Known rows, with every way that one mark hangs from another
z_739{z_237{z_855}}: [-0.36 -0.55  0.66 -0.63 -0.08 -0.46 -1.75 -1.38  0.68  0.82  0.51 -0.91
 -0.33  0.79 -2.44  1.45 -1.22  0.15  0.40  0.17 -0.01]
z_965{z_827}: [-0.43  0.03  2.42  0.19 -0.26 -0.24  0.51  1.90 -0.26 -1.36  0.37 -0.26
 -0.07 -0.42 -0.21 -0.30 -0.01 -0.37  0.19  0.02  0.03]
z_739{z_237{z_827{z_965} z_879}}: [-1.81 -0.47  2.66 -1.23 -0.20  0.48 -2.70 -1.85  0.87  1.92  0.41 -1.36
 -1.78  0.64 -0.99  1.78 -1.48  0.11 -0.45  0.39  0.05]
z_855{z_237{z_827{z_965}}}: [-1.57  0.99  2.75 -2.14 -0.94  0.69 -3.44 -2.00  0.73  1.82  0.79 -0.38
 -0.95  2.25 -0.56 -1.00  1.16  0.35  0.38 -0.08  0.77]
z_965{z_827{z_237{z_855 z_879{z_917}}}}: [-0.95 -0.02  4.41  0.50 -1.13 -0.19 -1.53  0.85  1.58  0.10  1.19 -0.66
 -1.48  3.38 -2.92  0.75  1.49 -0.17 -0.59 -0.07  0.76]
z_827{z_965}: [-1.37 -0.54  0.16 -0.88 -0.67  1.11 -0.64 -0.39 -0.16 -0.09  0.20 -0.14
 -0.29  2.23  1.31 -0.21 -0.17 -0.28  0.54 -0.24  0.17]
z_965{z_827{z_237{z_855}}}: [-0.65 -0.22  3.69 -0.15 -0.16 -0.54 -2.08  0.45  0.40  0.69  0.90 -0.75
 -0.83  4.31 -2.13  0.19  1.33  0.07  0.65 -0.02  0.92]
z_917{z_781{z_705} z_847}: [ 1.35  2.33 -0.65  0.47  0.33  1.66  2.59 -0.50 -1.46 -0.80  0.57  1.01
  0.97  0.53 -0.08  0.39 -0.01  0.25  0.47  0.66  0.09]
z_739{z_237{z_827}}: [-0.47 -0.36  1.76 -0.42  0.06 -0.57 -1.84 -1.50  0.90  1.04  0.20 -0.84
 -0.17 -0.79 -1.78  0.91 -1.48  0.17  0.11  0.26 -0.39]
z_827{z_237{z_855} z_965}: [-1.49 -0.84  1.66 -1.01 -0.52  0.78 -3.22 -1.74  0.39  1.77  0.67 -0.67
 -0.93  7.08 -0.75  0.24  1.20  0.15  0.98 -0.23  1.24]
z_237{z_855}: [ 0.00  0.56  0.87 -0.05 -0.03  0.03 -1.82 -1.06  0.11  0.65  0.78 -0.36
 -0.35  1.18 -3.61  0.34 -0.08  0.22  0.29  0.24  0.46]
z_739{z_237{z_827 z_855 z_879}}: [-0.51  0.77  3.09 -0.49  0.44 -0.54 -3.53 -2.56  1.22  2.60  1.08 -1.54
 -1.79 -0.52 -5.78  2.31 -1.31  0.43 -0.66  0.82  0.30]
z_879{z_237{z_855} z_917{z_781{z_705}}}: [ 0.82  3.23 -0.52  2.51 -2.89  0.54  0.13 -0.25  0.27 -0.46  2.38  2.72
  0.95  3.41 -2.45 -0.13 -1.77 -0.21  0.01 -0.14  0.12]
z_965{z_827{z_237{z_879{z_917}}}}: [-0.95 -0.58  3.66  0.63 -1.03 -0.13  0.29  1.86  1.40 -0.63  0.41 -0.24
 -1.19  1.95  0.66  0.37  1.52 -0.21 -0.95 -0.25  0.26]
z_965{z_827{z_237{z_879}}}: [-0.64 -0.53  3.76  0.05  0.40 -0.49  0.02  1.63  0.41  1.08  0.29 -0.88
 -1.73  2.02  0.87  0.96  1.42  0.17 -0.70  0.06  0.56]
z_917{z_781}: [-0.07  1.51 -0.73  0.38 -0.40 -0.62  0.34  0.65 -0.50 -0.48  0.61  0.26
  0.40  0.63  0.45  0.35 -1.07  0.29  0.21  0.16 -0.14]
z_237{z_827{z_965} z_855 z_879{z_917}}: [-1.96  1.09  3.43 -0.19 -1.69  1.24 -4.19 -2.16  1.48  0.49  1.58 -0.48
 -1.50  2.14 -5.70  0.68 -0.27 -0.34 -0.45  0.15  0.67]
z_855{z_237{z_827 z_879{z_917{z_847}}}}: [-0.63  2.56  3.07 -0.88 -0.56  2.09 -0.97 -1.92  2.17  1.11  0.46 -0.06
 -1.49 -1.79 -3.09  0.00  2.51  0.54 -1.08  0.59  0.23]
z_879{z_237{z_827{z_965} z_855} z_917}: [-1.99  1.23  2.28  1.22 -3.10  1.73 -4.28 -1.89  1.88  1.06  1.92  1.32
 -0.34  4.24 -4.69 -0.70 -0.92 -0.35  0.47 -0.34  0.57]
z_827{z_237 z_965}: [-1.54 -1.35  0.84 -0.90 -0.50  0.89 -1.46 -0.69  0.33  1.36 -0.07 -0.48
 -0.49  5.75  2.85 -0.09  1.21  0.09  0.76 -0.49  0.77]
z_855{z_237}: [ 0.08  1.00  0.72 -1.43 -0.33 -0.08 -0.23 -0.29  0.71  1.19  0.27  0.00
 -0.64  0.09  0.81 -0.46  1.40  0.45 -0.27 -0.03  0.36]
z_781{z_705}: [ 1.49  0.37  0.10  0.29 -0.03  0.46  1.28 -0.80 -0.86 -0.07  0.62  0.84
  0.60  0.65  0.41 -0.17 -0.01 -0.21  0.05  0.07  0.26]
z_705{z_781}: [ 0.18 -1.28 -0.02  0.14  0.42 -0.28 -0.04 -1.28 -0.40  0.90 -0.81  1.97
  0.76  0.88 -0.31  0.48 -0.50 -0.21 -0.54 -0.13  0.46]
z_827{z_237{z_855 z_879{z_917}} z_965}: [-1.81 -0.31  2.13 -0.45 -1.48  1.26 -2.95 -1.15  1.62  1.23  1.12 -0.46
 -1.60  6.10 -1.31  0.90  1.40 -0.15 -0.33 -0.24  0.96]

Rows
[-1.52  1.53  3.51 -2.06 -0.57  0.84 -3.12 -1.80  0.99  2.76  0.93 -0.68
 -2.30  1.23 -1.03  0.10  1.19  0.52 -0.76  0.31  0.71]
z_855{z_237{z_827{z_965} z_879}}
[-0.92  0.65  3.13  0.04 -1.07 -0.17 -3.38 -2.13  2.19  1.06  1.25 -0.82
 -1.32 -0.35 -5.99  1.85 -1.23  0.05 -0.88  0.45 -0.03]
z_739{z_237{z_827 z_855 z_879{z_917}}}
[-0.65  0.95  2.32  0.71 -0.98  0.35 -1.59 -0.70  1.50  0.16  0.79 -0.07
 -0.87 -1.10 -3.50  0.43  0.04 -0.16 -1.17  0.22  0.07]
z_237{z_827 z_879{z_917}}
[-1.53 -0.71  1.63 -0.84  0.01  0.89 -1.50 -0.61  0.51  2.20  0.08 -0.88
 -1.82  4.90  2.41  0.97  1.25  0.22 -0.42 -0.11  0.80]
z_827{z_237{z_879} z_965}
[-0.63  1.51  3.04  0.58 -0.99  0.25 -3.40 -1.83  1.69  0.66  1.53 -0.43
 -1.40 -0.37 -7.14  0.78 -0.04 -0.09 -0.92  0.50  0.40]
z_237{z_827 z_855 z_879{z_917}}
[-0.52  1.81  3.08 -0.80 -1.35  0.17 -2.15 -1.16  2.10  1.24  1.14 -0.01
 -1.43 -1.17 -2.54 -0.09  1.30  0.30 -1.46  0.16  0.18]
z_855{z_237{z_827 z_879{z_917}}}
[-1.62  0.62  2.63 -0.86 -0.65  0.76 -4.53 -2.77  0.32  1.21  1.34 -0.67
 -0.71  3.11 -5.24 -0.15 -0.32 -0.06  0.87  0.25  0.93]
z_237{z_827{z_965} z_855}
[-2.13  0.93  1.59  1.10 -3.00  1.76 -2.68 -1.01  1.74  0.31  1.04  1.67
  0.01  2.99 -0.98 -1.11 -0.76 -0.54  0.15 -0.57 -0.10]
z_879{z_237{z_827{z_965}} z_917}
[-0.72  1.55  2.41  0.58 -0.20  2.22 -0.67 -1.44  1.59  0.06  0.06 -0.14
 -0.86 -1.84 -4.21  0.45  1.04  0.08 -0.91  0.70 -0.04]
z_237{z_827 z_879{z_917{z_847}}}
[-1.71  1.32  3.34 -1.56 -1.97  1.19 -2.64 -1.37  1.97  1.07  1.17 -0.05
 -1.71  1.50 -1.18 -0.33  1.31  0.14 -0.93 -0.10  0.48]
z_855{z_237{z_827{z_965} z_879{z_917}}}
[ 1.14  2.02 -0.70  1.15 -1.86  0.14  1.81  0.49 -0.54 -2.20  1.44  1.77
  1.49  1.28  0.53 -0.19 -1.01 -0.39 -0.03 -0.10 -0.11]
z_879{z_917{z_781{z_705}}}
[-0.63  1.47  1.23  1.98 -2.35  0.74 -1.71 -0.53  1.91  0.43  0.80  1.77
  0.04  0.78 -2.58 -0.86 -0.66 -0.23 -0.34 -0.38 -0.28]
z_879{z_237{z_827} z_917}
[-0.55  2.19  3.14  0.52 -0.32  2.11 -2.46 -2.45  1.73  0.54  0.86 -0.48
 -1.29 -0.70 -7.75  0.85  0.98  0.17 -0.69  0.92  0.39]
z_237{z_827 z_855 z_879{z_917{z_847}}}
[-0.52  3.46  2.26 -0.41 -1.75 -0.49 -1.71 -0.21  1.61  0.88  1.60  0.23
 -1.25 -0.38 -1.99  0.19  0.34  0.63 -1.43  0.30  0.03]
z_855{z_237{z_827 z_879{z_917{z_781}}}}
[-0.46 -0.56  0.45  0.05 -1.00 -0.12  0.40  0.21  1.67 -0.44  0.21 -0.32
 -0.76 -1.07  0.54  1.76 -1.16 -0.21 -1.20 -0.08 -0.68]
z_739{z_237{z_879{z_917}}}
[-0.39  2.24 -0.19  0.87 -1.46 -0.16  0.62  1.13  0.62 -1.10  0.93  0.45
 -0.32 -0.26 -0.13  0.85 -0.77  0.03 -1.12  0.11 -0.41]
z_237{z_879{z_917{z_781}}}
[-0.42  1.40  0.21  1.95 -2.47  0.81 -1.53 -0.38  1.68  0.30  1.30  1.61
  0.07  2.27 -3.05 -0.30 -0.54 -0.25 -0.21 -0.40 -0.02]
z_879{z_237{z_855} z_917}
[-0.42  2.21 -0.92  0.78 -1.20  1.67  1.38  0.42  0.47 -2.33  0.11  0.79
  1.00 -0.13 -0.44  0.09  0.14  0.16  0.24  0.09 -0.56]
z_879{z_917{z_781 z_847}}
[-1.85  0.29  3.49 -1.20 -0.27  0.31 -4.28 -2.82  0.98  2.39  1.33 -1.66
 -2.00  1.76 -4.40  2.10 -1.55  0.20 -0.22  0.59  0.49]
z_739{z_237{z_827{z_965} z_855 z_879}}
[-0.71  0.26  4.41 -0.05  0.36 -0.51 -2.03  0.69  0.55  1.69  0.97 -1.24
 -2.07  3.36 -2.80  1.18  1.44  0.29 -0.41  0.27  0.99]
z_965{z_827{z_237{z_855 z_879}}}
[-0.89  1.86  2.09  1.92 -2.43  0.65 -3.46 -1.76  2.07  1.20  1.57  1.39
 -0.13  1.70 -6.04 -0.58 -0.87 -0.16 -0.04 -0.10  0.23]
z_879{z_237{z_827 z_855} z_917}
[-0.12  2.01  3.19 -1.22  0.08 -0.17 -2.20 -1.40  1.25  2.91  0.83 -0.61
 -2.01 -0.92 -2.25  0.10  1.16  0.86 -1.24  0.47  0.58]
z_855{z_237{z_827 z_879}}
[-0.73  0.81  1.23 -0.03 -0.31  1.88 -0.23 -1.43  1.87  0.04  0.32 -0.89
 -1.10 -0.46 -3.60  2.25 -0.07  0.05 -0.71  0.56 -0.27]
z_739{z_237{z_855 z_879{z_917{z_847}}}}
[-2.02  1.06  2.60 -0.37 -0.88  3.23 -1.57 -1.71  1.39 -0.23  0.25 -0.23
 -1.20  0.30 -2.69  0.24  0.88 -0.19 -0.47  0.37  0.13]
z_237{z_827{z_965} z_879{z_917{z_847}}}
[-0.64  0.25  0.39 -0.05 -0.25  1.94  1.54 -0.56  1.75 -0.60 -0.46 -0.42
 -0.75 -2.01 -0.16  1.96  0.01 -0.03 -0.96  0.35 -0.71]
z_739{z_237{z_879{z_917{z_847}}}}
[-1.94  0.64  2.60 -0.16 -1.65  1.33 -2.44 -1.12  1.28 -0.03  0.86 -0.09
 -1.23  1.09 -2.13  0.15 -0.14 -0.40 -0.70 -0.11  0.28]
z_237{z_827{z_965} z_879{z_917}}
[-0.49  0.27  2.47 -0.36  0.46 -0.59 -1.72 -1.43  1.05  1.99  0.32 -1.33
 -1.53 -1.87 -2.25  1.95 -1.45  0.35 -0.97  0.62 -0.09]
z_739{z_237{z_827 z_879}}
[-0.64  1.62  1.19  0.69 -1.37 -0.47 -1.84 -0.14  1.28  0.88  1.43 -0.10
 -0.93  4.39 -2.36  1.44  0.41  0.45 -0.71  0.10  0.53]
z_827{z_237{z_855 z_879{z_917{z_781}}}}
[-0.16  3.04  0.56 -0.34 -1.88 -0.46  0.34  0.75  1.35  0.11  1.22  0.48
 -1.00 -0.11  0.84  0.43  0.47  0.57 -1.39  0.07 -0.14]
z_855{z_237{z_879{z_917{z_781}}}}
[-0.58  2.71 -0.51  2.20 -2.81  0.05 -1.30  0.29  1.08 -0.03  1.81  1.90
  0.34  2.77 -2.77  0.03 -1.77  0.02 -0.05 -0.26 -0.19]
z_879{z_237{z_855} z_917{z_781}}
